What can hang from each mark
q_150: q_10 q_890
q_890: q_150 q_443 q_804
q_793: q_776
q_443: q_10
q_776: q_443 q_793 q_853
q_804: q_10 q_890
q_263: q_890
q_10: q_150 q_443 q_804

Every row comes from one small tree of marks. The marks that hang from a mark follow it in brackets, in the order of their numbers. Every link used is in the known rows. Which tree was each row made from?
Known rows
q_890[q_150]: 5.8, -29.0, -4.3, -10.8, -12.8, 3.0, -2.1, 30.2, 21.6, -8.0, 20.0, 40.9, 20.7, 14.6, -6.1, 6.4, -2.1, 7.1, -22.7, -4.6, 14.9, 15.7, 16.5
q_890[q_443 q_804]: 7.4, -13.2, 0.7, -8.5, -9.0, 9.7, -11.3, 19.5, -2.3, -5.1, 19.2, 29.0, 27.1, 10.0, 0.7, 25.7, 1.7, 20.3, -6.8, -5.8, 24.9, 14.2, -7.2
q_804[q_10 q_890]: 7.4, -22.0, 7.8, 1.2, -22.6, -9.1, -4.7, 17.9, 24.9, -6.5, 10.8, 38.1, 11.2, 8.1, -3.8, 12.6, 19.6, 13.9, -16.1, 2.2, 16.8, -1.7, 15.2
q_804[q_890]: 7.4, -22.6, 3.4, -14.8, -15.5, -0.5, -2.0, 17.7, 22.2, -8.6, 15.6, 32.2, 13.0, 13.2, 1.9, 16.6, 10.3, 18.3, -21.5, -3.0, 14.0, 3.7, 10.3
q_263[q_890[q_150 q_804[q_10]]]: 5.0, -18.5, 4.6, 12.4, -2.4, -22.8, -5.8, 25.4, 10.4, 4.8, 12.1, 59.6, 44.1, 5.7, -16.5, -0.3, 17.0, -8.8, -2.8, -9.9, 27.2, 15.7, 7.6
q_776[q_443[q_10[q_804]]]: -4.7, -27.5, -10.4, -8.3, 12.6, 6.2, -8.3, -3.4, 14.9, -17.5, 10.9, 28.5, 15.4, 20.5, 10.7, 12.5, 12.7, 16.3, 11.1, 2.9, 22.6, -5.4, 5.2
q_793[q_776[q_443 q_853]]: -15.7, -30.0, -4.3, -20.1, -9.1, 20.5, 5.5, 14.4, 36.9, 1.3, 4.6, 11.4, 5.8, 22.1, 18.8, 19.7, 20.5, 10.0, -47.6, 24.0, 3.6, 10.5, 9.5
q_890[q_150 q_443 q_804]: 14.4, -13.3, 1.6, -4.0, -15.2, -2.5, -5.0, 31.8, 2.4, -3.6, 16.8, 43.0, 34.9, 9.8, -6.0, 17.0, 0.6, 8.1, 0.0, -9.9, 25.8, 17.2, -2.8
q_804[q_10[q_443] q_890]: 9.5, -16.1, 7.0, 5.6, -27.0, -11.6, -6.5, 18.5, 16.9, -3.2, 14.4, 25.8, 2.9, 3.8, -2.8, 17.6, 20.6, 13.2, -3.7, 1.3, 26.2, 2.2, -0.3
q_443[q_10[q_150 q_804[q_890]]]: 12.0, -17.4, -7.4, -1.2, -7.6, -14.4, 3.4, 19.7, 18.9, -7.0, -4.6, 39.5, 22.0, 5.9, -3.7, 8.1, 17.4, 17.3, 24.5, 2.1, 24.3, -15.3, 13.4
q_804[q_10[q_150[q_890] q_443]]: 2.8, -24.7, -2.7, 21.2, -32.1, -1.0, -1.8, 29.4, 22.7, 6.8, 2.4, 18.8, 15.4, -1.6, -13.4, 2.3, 2.5, 5.9, 5.0, -0.4, 26.5, 13.4, 11.5
q_263[q_890[q_804[q_10[q_443]]]]: 1.5, -12.4, 3.6, 12.9, -1.1, -12.3, -14.7, 13.9, -2.7, 5.1, 17.0, 32.9, 28.3, 1.5, -8.0, 13.4, 18.6, 2.2, 3.2, -5.9, 36.1, 16.0, -12.7
q_150[q_10[q_443] q_890[q_804]]: 1.3, -21.6, 0.9, 9.8, -8.9, 14.5, -13.1, 34.3, 13.0, 10.2, 3.7, 19.4, 24.1, 5.2, -8.1, -1.7, -3.4, 0.4, 20.4, -8.2, 26.2, 12.6, -6.2
q_263[q_890[q_443 q_804]]: 4.8, -6.5, 4.8, -5.8, -1.5, -3.1, -8.5, 10.2, -8.5, 4.8, 23.2, 34.9, 42.7, 10.4, -1.1, 27.3, 6.3, 11.0, -8.4, -14.7, 27.9, 21.8, -13.6
q_263[q_890[q_443]]: 2.2, -8.9, 2.7, -9.5, -11.5, 1.2, -3.5, 4.7, -2.2, 4.0, 31.2, 26.7, 34.2, 14.3, 2.6, 31.6, 2.8, 12.2, -24.0, -13.1, 20.5, 24.7, -7.0
q_793[q_776[q_443]]: -9.9, -33.9, 2.9, -14.8, -4.0, 14.7, 2.4, 7.9, 30.7, -12.3, 17.1, 17.2, 0.4, 31.6, 15.7, 13.2, 13.3, 8.9, -32.4, 10.2, 5.5, 8.4, 10.4
q_776[q_443[q_10[q_150]] q_793 q_853]: 6.4, -31.9, -20.9, -8.2, -7.2, 12.7, 16.9, 15.8, 30.7, 0.7, -11.2, 9.1, 26.9, 13.6, 14.2, 17.1, 18.6, 15.2, -15.3, 21.1, 15.7, -4.9, 13.5
q_10[q_804]: -4.1, -29.0, -4.0, -10.6, 2.4, 14.2, -11.8, 19.8, 20.8, -6.0, 16.1, 35.3, 10.8, 11.6, 2.4, 8.3, 4.4, 16.0, -8.4, -3.4, 14.1, 0.0, 10.2
q_890[q_150[q_10] q_804]: 12.5, -26.6, -1.0, 3.5, -3.9, 3.7, -4.8, 45.8, 17.6, -1.5, 7.4, 49.4, 30.0, 12.7, -11.6, -10.8, -1.0, -8.1, 7.2, -6.7, 18.2, 7.5, 14.7
q_890[q_443 q_804[q_10]]: 7.6, -12.6, 4.5, 6.5, -16.0, 1.3, -13.7, 20.3, 0.3, -2.4, 15.3, 35.3, 26.1, 5.3, -5.2, 21.1, 10.9, 15.7, -0.8, 0.4, 27.8, 8.7, -2.9
q_776[q_443[q_10[q_804]] q_793]: -0.2, -35.1, -9.2, -7.7, 14.6, 11.3, -0.4, -1.3, 24.3, -10.1, 4.7, 20.6, 17.3, 22.5, 19.2, 12.8, 18.8, 16.1, 13.4, 3.4, 18.5, -16.0, 1.8
q_804[q_10[q_150 q_443] q_890]: 17.2, -16.9, 3.3, 15.1, -35.9, -16.6, 3.8, 28.3, 19.9, -2.2, 7.2, 28.1, 6.6, 0.8, -8.4, 8.9, 17.8, 9.0, 5.6, 1.5, 25.3, 0.0, 10.4
q_10[q_150 q_804]: 3.5, -30.5, -8.6, -1.2, -6.1, 9.2, -2.5, 29.9, 24.4, -5.6, 8.1, 36.9, 13.5, 8.5, -3.0, 0.2, 1.3, 11.5, 0.8, -2.9, 12.7, -1.7, 21.7

Write each row's tree
3.3, -33.6, -10.5, -11.5, 5.7, 12.2, 3.8, -1.7, 20.5, -13.2, 9.6, 12.7, 19.0, 26.0, 17.9, 19.8, 13.6, 18.3, -9.0, 7.3, 18.3, -4.6, 3.4 -> q_776[q_443[q_10] q_793]
-3.2, -19.1, -6.2, -6.7, -9.5, -9.5, 17.4, 16.6, 39.6, 4.4, -21.5, 23.5, 14.2, 11.6, 12.8, 13.2, 37.9, 9.0, 6.4, 26.7, 13.3, -17.4, 10.7 -> q_793[q_776[q_443[q_10[q_150 q_804[q_890]]] q_853]]
3.7, -22.1, -11.0, 5.3, -3.2, -0.8, -3.0, 24.6, 10.3, 0.5, -10.2, 30.3, 42.8, 3.8, -13.7, 4.5, 0.1, 15.4, 19.0, 2.6, 31.2, 6.1, 8.5 -> q_443[q_10[q_150[q_890[q_804]]]]
-13.2, -27.2, -4.8, -10.1, 12.4, 6.2, -2.2, 0.5, 24.8, -11.3, 4.7, 21.0, 6.7, 26.5, 16.2, 13.4, 22.8, 12.2, 6.3, 15.5, 16.1, -7.6, 2.3 -> q_793[q_776[q_443[q_10[q_804]]]]
0.5, -14.9, 4.5, -1.7, -15.5, 10.1, -10.6, 20.3, 5.1, 7.1, 9.3, 26.2, 36.9, 6.9, -3.6, 21.8, -4.2, 17.5, 1.1, -9.9, 24.7, 19.0, -8.4 -> q_150[q_890[q_443 q_804]]
2.0, -22.8, -2.7, 4.0, -3.6, 16.4, -12.7, 29.6, 17.0, 1.2, 14.3, 23.4, 3.3, 8.4, 2.2, 0.4, 2.5, 2.0, 18.6, -5.8, 18.9, -0.7, -0.3 -> q_150[q_10[q_443 q_804]]
1.7, -32.6, -20.9, -4.1, 1.8, 10.6, 13.2, 16.0, 34.7, 4.1, -15.9, 17.0, 25.0, 9.7, 16.3, 10.1, 23.2, 13.2, 6.8, 17.5, 14.8, -15.6, 12.5 -> q_776[q_443[q_10[q_150 q_804]] q_793 q_853]
16.4, -7.4, -10.9, 0.7, -10.1, -3.4, -2.8, 21.3, -8.6, -6.8, 3.9, 27.7, 37.4, 5.7, -6.5, 23.7, 3.7, 21.0, 18.7, 2.4, 35.4, 6.0, -2.3 -> q_890[q_443[q_10[q_150]] q_804]
-1.5, -30.2, -17.2, -17.8, 1.2, 17.4, 6.2, 5.5, 27.2, 0.1, -3.9, 7.3, 23.9, 15.7, 19.8, 25.8, 21.2, 19.3, -23.8, 20.0, 16.3, -2.2, 2.2 -> q_776[q_443[q_10] q_793 q_853]
9.6, -17.8, 5.1, 3.8, -12.5, 0.8, -6.7, 29.1, 21.2, 3.5, 9.7, 28.6, 3.3, 7.8, 3.1, 2.1, 12.6, 2.3, 26.2, -8.3, 19.2, -9.1, -2.1 -> q_150[q_10[q_443 q_804[q_890]]]
-10.5, -18.3, -2.8, -15.7, -1.3, -4.7, 7.3, 6.3, 35.3, 3.1, -13.7, 21.3, 10.9, 15.5, 18.7, 21.5, 40.9, 13.9, -1.9, 25.9, 13.3, -15.1, -0.7 -> q_793[q_776[q_443[q_10[q_804[q_890]]] q_853]]
12.2, -8.1, -7.9, -8.1, -17.4, -7.1, -2.7, 18.1, -1.0, -7.1, 15.8, 31.9, 34.7, 12.1, -3.8, 26.9, 2.0, 15.8, 0.7, -1.7, 30.2, 15.4, -2.2 -> q_890[q_150 q_443[q_10]]
11.9, -22.8, -2.9, 3.6, -19.0, 6.1, -3.5, 40.3, 17.6, -0.8, 18.3, 28.3, 13.3, 12.2, -7.1, -2.4, -3.7, -6.6, 4.2, -7.6, 21.0, 14.6, 6.1 -> q_890[q_150[q_10[q_443]]]
6.2, -2.4, -3.5, -0.7, -1.1, -20.9, -3.2, 9.0, -4.9, 5.6, 16.1, 45.0, 48.1, 8.7, -3.8, 22.7, 12.4, 3.1, 20.7, -13.5, 32.2, 12.3, -10.8 -> q_263[q_890[q_150 q_443[q_10[q_804]]]]
-3.8, -18.1, -1.7, -11.5, -6.8, -17.0, 14.0, 18.3, 40.2, 4.5, -15.8, 35.1, 18.5, 14.8, 12.4, 13.1, 40.4, 1.8, 5.3, 21.5, 14.2, -10.7, 4.1 -> q_793[q_776[q_443[q_10[q_804[q_890[q_150]]]] q_853]]
-6.3, -24.0, -16.3, -11.0, -8.9, 8.7, 14.9, 16.6, 30.5, -0.7, -11.2, 10.4, 17.0, 16.4, 11.1, 17.3, 23.2, 11.3, -22.3, 32.2, 13.0, 2.8, 14.0 -> q_793[q_776[q_443[q_10[q_150]] q_853]]
17.7, -22.2, 5.9, 0.2, -22.9, -6.9, 5.5, 40.0, 30.6, -1.7, 8.2, 47.1, 20.9, 15.5, -7.3, -4.6, 6.0, -6.5, -0.8, -9.1, 10.9, 2.1, 19.8 -> q_804[q_890[q_150[q_10]]]
-16.8, -26.6, -13.0, 0.3, -6.1, 6.6, 10.6, 17.2, 41.8, 14.8, -25.7, 14.6, 24.4, 10.4, 8.5, 6.1, 23.2, 6.3, 6.6, 24.2, 12.9, -4.0, 11.3 -> q_793[q_776[q_443[q_10[q_150[q_890] q_804]] q_853]]
9.4, -26.7, -11.4, -3.8, -7.8, -4.1, 20.0, 15.5, 38.9, 5.8, -22.0, 22.4, 24.5, 8.6, 16.3, 12.7, 33.3, 12.9, 13.9, 14.9, 14.6, -24.3, 10.3 -> q_776[q_443[q_10[q_150 q_804[q_890]]] q_793 q_853]
7.9, -22.8, 5.6, -0.7, -7.1, 3.5, -4.5, 28.8, 30.1, -0.1, 5.4, 41.6, 11.4, 12.2, 1.6, -2.7, 11.5, 3.2, 13.8, -7.4, 9.7, -13.0, 13.3 -> q_150[q_10[q_804[q_890]]]
5.8, -25.1, -8.0, 2.7, -11.2, 5.6, -4.2, 29.8, 16.5, -2.8, 12.0, 24.4, 5.7, 4.2, -1.6, 4.8, 3.0, 11.5, 13.4, -3.6, 22.5, 3.2, 6.1 -> q_10[q_150 q_443 q_804]
5.2, -17.5, 4.5, -6.7, -11.5, -4.3, -7.6, 18.7, 17.1, -2.6, 14.2, 27.6, 3.3, 5.8, 4.8, 15.6, 16.1, 15.5, 13.1, -6.8, 23.2, -3.7, -7.3 -> q_10[q_443 q_804[q_890]]
-10.8, -23.8, -10.2, -0.6, -5.0, 4.2, 12.0, 22.0, 30.8, 12.0, -27.5, 14.5, 35.5, 10.3, 3.6, 9.2, 21.1, 7.3, 0.8, 26.9, 20.2, 4.0, 5.9 -> q_793[q_776[q_443[q_10[q_150[q_890[q_804]]]] q_853]]
9.1, -14.0, -0.6, 20.7, -9.1, -17.4, -4.0, 24.1, 1.6, 6.1, 10.6, 35.5, 31.0, -2.0, -14.2, 4.8, 15.5, -2.2, 12.8, -5.3, 35.2, 13.8, -1.9 -> q_263[q_890[q_804[q_10[q_150 q_443]]]]
3.2, -25.6, -6.1, 5.4, -25.7, 8.9, 0.2, 28.8, 20.1, 5.1, 7.6, 12.7, 16.8, 4.4, -7.8, 6.6, -7.5, 10.0, -0.7, -5.5, 22.8, 18.4, 6.9 -> q_10[q_150[q_890] q_443]
5.4, 0.5, -3.5, -6.2, 6.3, -11.2, -9.6, 0.9, -19.5, 0.6, 16.2, 31.4, 50.9, 8.5, -2.1, 33.9, 11.6, 16.0, 8.1, -6.5, 38.0, 16.5, -20.4 -> q_263[q_890[q_443[q_10] q_804]]
1.7, -31.8, -14.8, 2.6, -3.6, 9.5, 13.4, 20.9, 30.8, 13.1, -26.5, 13.1, 45.1, 5.9, 6.3, 9.4, 16.7, 10.6, 8.0, 14.8, 22.6, -2.6, 6.0 -> q_776[q_443[q_10[q_150[q_890[q_804]]]] q_793 q_853]
-14.4, -22.8, -12.5, -21.4, -0.3, 12.4, 4.1, 6.0, 27.0, -2.1, -4.1, 7.9, 14.2, 19.3, 17.6, 26.2, 25.7, 15.4, -31.9, 32.2, 13.4, 5.3, 3.1 -> q_793[q_776[q_443[q_10] q_853]]
8.6, -23.6, -2.4, 8.1, -10.1, 4.0, -7.2, 41.3, 20.7, 3.1, 13.2, 36.9, 10.9, 8.7, -4.6, -8.1, 1.6, -9.9, 26.0, -10.5, 20.7, 3.1, 4.1 -> q_890[q_150[q_10[q_443 q_804]]]
